Each row was made from one path, in order. Every step used is in the known rows, and no mark comes twice. Write each row's path.
Known rows
voviped > tebodu > nezon > tevinip: [ 10  15   2  19   2   4  29  -1 -12  -8 -20 -24  11   3 -22  20 -12 -15
  11  -1  10  -3  13  25   8 -16 -10  23  15  12]
zeso > mirip > goset > nezon > tebodu > vepa: [ -2  -3   8 -20  13   4  -2   2  15 -10  -9   2  16  18 -11   5  -2  -2
   9  10   5   1   2   2   9 -27 -16  23  25   7]
tebodu > nezon > tevinip > goset > vepa: [ 12  17 -11  14  19   5  17   0  -1  -4 -11 -25  15  17 -31  24  -9 -39
  21 -11  -7 -12   0  18  -2 -17 -13  23   9  14]
goset > tevinip > nezon: [  2   3 -12  -1  15  10   6  -8 -13   1 -12   3   8  36 -15  14  -4 -22
  12 -11  13   1  32   7  -5   4  -4   1  22   9]
vepa > tebodu > nezon: [ 14   6  16   4  12  -5  15 -10  -2 -11 -22  -9   5 -13  -8   0  -9   2
  17   4  12  -3  14  11  19 -26  -7  24  14   9]
tebodu > voviped: [  7  11  15  -5   4  -5  -2  -3   3   2 -21  -3   7   9 -13   0  -5 -11
   9   5  11   2  -3   7  -9  -1  -6  19  24  11]
zeso > mirip > goset > vepa > tebodu: [ 15  -4   2 -13  22   2   6   0   4  -2  -2 -17   3 -14 -24  12  -4  -7
   8  13   5  -4  23  11  -2 -23  -6  39  19   9]
nezon > goset > mirip > zeso: [ 22   4  12  -5  10   4   0 -12   4 -11   9  -6  17 -24 -17  -8  -4 -16
   1  20   1   6   8  14   5   2  -3   2  22  10]
goset > vepa > tebodu: [ 17   1   4  -8  19   1   4 -14  -3   0 -14 -23   6 -24 -17  -3  -5  -8
  19  10   1  -5  21  10   7 -18   0  28  17  12]
tebodu > nezon > goset > mirip > zeso: [ 24   6  15   0  12  -1  10 -11   8 -15   5  -5  18 -21 -16 -13  -7 -16
   5  16   1   4   4  18  17  -7  -8   7  13   9]
tevinip > goset > vepa > tebodu > voviped: [  9  20   5  -3  17  -5  -6  -1   5   7 -21 -16   4  -4 -20  15  -7 -22
  24  16   3  -1  11   5  -8 -21  -2  39  16  15]
zeso > mirip > goset > nezon: [  8   0  18  -9  22   5  14   9  13 -14  -8   4   8  14 -15  13   0   2
   2  -6  13  -3   6  11  -7  -7 -20  22  18   7]
voviped > tebodu > nezon > tevinip > goset > mirip: [  5  18 -13  22   5   4  31   8 -14  -6 -13 -13  18   0 -29  29 -13 -32
  21  12   7  -5   9  32  -5  -8 -13  33  10  16]
voviped > tebodu > goset: [  2   7  10  -1   2   4  -3  18  -5   4 -12 -13   5 -10 -16   1  -9 -14
  11  13  14  -2  37  13  -9  -8  -8  32  20  14]
zeso > mirip: [ 10  -3   9  -4   7   7   7  -1   0  -5 -17   0   8  19 -18  12  -2  -5
   1  -2  10  -3   4  13 -10  10 -11  15  18  10]
tevinip > goset > mirip > vomiluf: [ 13  12  11   5  14   1  -1   2  -5  -2   5  10  21   6 -16  11  -5 -36
  15  11  -8  -8   1  25 -22  -1  -9   9  10  13]
vepa > goset > mirip: [ 13  -2   5  -7  12  -3   6  -3 -13   0  -8   7  12 -43 -17 -19  -5  -7
  16  15   7  -3   9  22 -10  18  -7  21  27  11]
danuf > zeso > mirip > goset: [ 14   0   8  -9   8   4  18   0   8  -6  -2  -7   8  14 -30  14  -3 -17
  -4   4  10  -1   6  11 -22 -26 -18  27  27   8]
zeso > mirip > vomiluf: [ 18   2  24   1  13   5  -2  -2   0  -3  -7   2  13  23 -14  10  -1 -13
  -3  -5  -1  -4   3  20 -16   5 -11   2  12   7]
danuf > zeso > mirip > goset > vepa: [ 19  -1   0 -16  18   5  17  -4  12   1   3 -21   9   3 -36   4  -3 -29
   3   6  -1  -5  10  12 -23 -27 -16  35  23   9]
tebodu > vepa > goset > nezon > tevinip: [ 11   9  12   2  19   6  -6 -14  -8  -2 -32 -14  17 -21 -20   5  -3  -5
  13 -12  -6   0  -3  13   1   4 -11  11  37  10]
goset > tevinip > nezon > tebodu: [ -5   1 -18  -7   9   8  11  -3 -11  -2  -3   6   8  42  -8   5  -6 -15
  17   2  17   3  34   0   6 -12  -3   0  20   9]
tevinip > nezon: [  7   6  -3  -8  18   7  12  -8  -5  -6  -7   0  11  17 -13   8  -6 -13
  15  -1  11  -3  18   7  -2  11  -4  11  24  10]
goset > nezon > tebodu > vepa: [  1   2  10 -16   9   3  -4 -12   9  -7 -22  -3  18   7  -4  -8  -4  -4
  20   7   0  -1  -2  -1  17 -22  -9  11  23  10]
voviped > tebodu > nezon > goset > tevinip: [ 10  15   2  13   6   0   9  -2   0 -13 -18  -5   6  13 -17  16  -7 -25
  12   5   9   2  26  15  16 -29 -11  12   8   8]
nezon > tevinip > goset > mirip: [  4  11 -12  12   6   8  11   1 -12  -3  -5  -8  19   7 -30  27  -7 -32
  16   4   1  -6  -1  22 -18   7 -11  18  21  17]
voviped > tebodu > vepa > goset > tevinip: [  7   6  -2   6   2   3 -13  -4 -20  14 -31  -3   7 -18 -20   8  -7 -25
  10   8   4   5  30  20  -1 -16   0  16  30  11]
zeso > mirip > goset: [  8  -4   6  -7  10   3   8   9   5  -7   1   3   6  12 -22  17  -3  -8
  -2   3  13  -3   7  12 -10 -11 -14  24  23   8]
zeso > mirip > goset > tevinip > nezon: [  0  -2 -15  -6  18  11  10   7  -6  -1   1   9   5  46 -22  28  -2 -19
   1  -7  18   3  33  11 -13  -3 -11  13  23   6]
voviped > tebodu > vepa > goset: [ 11   8   7  -1   5   1  -9  -4 -12   7 -26  -6  10 -38 -18   2  -8 -16
  14  18   2   1  15  19   1  -9   0  27  32  12]
danuf > zeso > mirip: [ 16   0  11  -6   5   8  17 -11   3  -4 -19 -10  10  19 -27   9  -3 -14
   0  -2   8   0   1  11 -21  -7 -15  18  22  10]
zeso > mirip > goset > tevinip > nezon > tebodu: [ -8  -4 -19 -12  12   9  13  13  -4  -4  10  12   5  52 -15  19  -4 -13
   7   6  22   4  38   3  -3 -18 -10  12  21   7]

Write each row's path
[  4   3  16  -5   9   0 -13   7  -4   1 -17 -14   2 -19 -12  -4  -8   2
  13   9  12  -1  35   3   0 -15  -6  27  24  12] -> vepa > tebodu > goset
[ -3   2 -14  -7  14   4   9   4 -18   1  -4  12   5  16  -9  -6  -6  -7
  19   5  19   4  39   3   3  -4  -3   2  27   8] -> vepa > goset > tevinip > nezon > tebodu
[ 19  16   2  -2  19  -2  14  -7  11 -14 -10 -22  11 -15 -21   3  -8 -27
  21  17  -4  -6  16  15  17 -22  -8  30   4   9] -> voviped > tebodu > nezon > goset > vepa
[ 11  23 -12  20  14   6  25   7  -6  -1 -13 -31  13   9 -33  32 -11 -41
  22   1  -2 -10  15  25  -2 -23 -10  34   5  16] -> voviped > tebodu > nezon > tevinip > goset > vepa
[  1  14  13   8  10  11   8  15  -6  -2 -22 -28  11  -2 -19  12  -8  -5
  12  -4  11  -1  33  15  -9  -2 -17  26  21  14] -> voviped > tebodu > goset > nezon > tevinip
[ 24   6  26  -1  11   6   8 -12   3  -2  -9  -8  14  23 -22   7  -2 -22
  -5  -5  -3  -2   0  19 -27 -12 -15   4  17   8] -> danuf > zeso > mirip > vomiluf
[ -1  -2   0 -13  -2   2 -10 -11   1  -1 -14  -4  15   7 -10  -4  -7 -14
  15  16  -1  -1   2   1  14 -24  -2  13  27  11] -> nezon > tebodu > vepa
[ 15   5   6   6   6   7   5   4  -5   1   6   1  17  -6 -20   6  -6 -29
   6  13   7   0   9  20 -11  -2  -4  10  16  16] -> tevinip > goset > mirip > zeso
[  9   1   3   6   8   1  -3   1 -16   4 -18   6   2  -6 -16  -2  -3 -13
   8  -7  11   1  23  14  -7  -5  -7   5  26   9] -> vepa > goset > tevinip
[  9   7   1   3   8   3 -10  -9   2 -12 -13   0   6  20 -18  14  -1 -23
   6  -3   2   2  16   4   4 -15  -9  -2  19   8] -> nezon > goset > tevinip
[ 19  -4  11  -2   5   5   9  -7  -7   2   5  -6  16 -22 -15 -15  -6 -13
   1  13   8   4   9  20  -3   5  -1   7  22  13] -> goset > mirip > zeso
[ 15  11 -12 -17  32   6   3 -16   9 -12   2 -13  14   6 -21   6  -3 -25
  22   8  -6  -5  19   2   4   8  -3  14  20   9] -> tevinip > nezon > goset > vepa
[  1   1   4  -6   2   3   2  15 -10   8  -8  -9  11 -29 -19 -10 -10 -18
  16  26  11  -1  36  22 -14   7  -8  38  19  15] -> voviped > tebodu > goset > mirip
[  7   6   2  -8  11   5  -3  14  -2  12  -9 -27   6 -21 -22  -7  -8 -25
  17  15   2  -5  42  15 -10  -9  -6  39  15  14] -> voviped > tebodu > goset > vepa
[ -4  12  18 -16  12  -8  11  12  17  -9  -1   4   7  11  -3  -8  -5   4
  16  14  19   3   3  -3   4 -32 -15  25  23   8] -> mirip > goset > nezon > tebodu > voviped
[ -2  12   8  -3  12   4  11  12  10 -15 -11   8  12  28  -6  11  -5  -9
  24   3  12  -6   6  -1   4 -22 -16  12  11  12] -> tevinip > goset > nezon > tebodu
[  2   3  14 -10  12   3  16   0   7 -14 -11   1  12  13  -1  -9  -4   5
  18   3  12  -3   8   0  11 -16 -14   9  15  10] -> goset > nezon > tebodu
[ 17   4   4  -7  25  -7  16  -4   6  -7  -1 -21   4 -28 -18  -3  -8 -11
  20  11   3  -7  22  13  18 -47  -7  40  13   8] -> mirip > goset > vepa > tebodu > nezon
[ 21   9  17  -6  17  -2  -6 -12   5 -13   9   4  21 -12 -14  -4  -3 -25
  10  18 -14  -3   2  20  -5   3  -8   1  14   8] -> nezon > goset > mirip > vomiluf
[-11  -3  -3  -5  -3   3 -13  17  -5   7  -6  -2   3  23 -11 -10  -7 -13
  12   4  13   2  42  -1  -2 -25 -10   9  20  11] -> nezon > tebodu > goset > tevinip
[ -2   2   8 -18  12   0  -3  -1  14 -10  -4   0  16   2  -7  -3  -4  -8
  17  12   2  -2   3  -1  17 -41 -12  19  28   8] -> mirip > goset > nezon > tebodu > vepa
[ 11  11  18  -4  17   3  -3  -5  -5   0 -35  -5  13 -35 -12  -3  -5  -6
  18   9   4   1  13  17   5  -6  -7  26  28  10] -> voviped > tebodu > vepa > goset > nezon
[ 14  10  11 -10  16  -7  -2 -13   3   8 -22 -23   3 -18 -16  -4  -6  -7
  19  15   4   2  12   7   1 -14   0  36  21  12] -> goset > vepa > tebodu > voviped
[ 20  11   4  -7  24  -4   6 -14  16 -16  -7 -16  12  -7 -20  -5  -5 -24
  20   4 -10  -8   4   9  16 -17 -11  20   8   8] -> tebodu > nezon > goset > vepa
[ 12   2  24  -6  14  -3 -16   2  -8   6  -1  -8  13 -32 -10 -16  -8  -8
  13  20  -2  -1  33  20 -11  -6  -6  22  17  11] -> vepa > tebodu > goset > mirip > vomiluf
[ 14   0  -2 -12  19   0   6   1   6  -1  10 -14   9 -12 -24   0  -4 -26
  12   7  -2  -9  13  12  -4 -25  -7  29  21  10] -> mirip > goset > vepa
[ -5  12   5  -7  11   5  -9   0  12  -8 -20   4  19  23  -9  12  -4 -19
  25   8  -1  -4  -3  -2   9 -28 -12  13  19  13] -> tevinip > goset > nezon > tebodu > vepa
[-10   3  -6 -18  11   5  -1  14  -1   0   4  -1  10  18  -7 -11  -9  -6
  22  14  17   0  39  -4  -1  -2  -7  19  24  11] -> tevinip > nezon > tebodu > goset
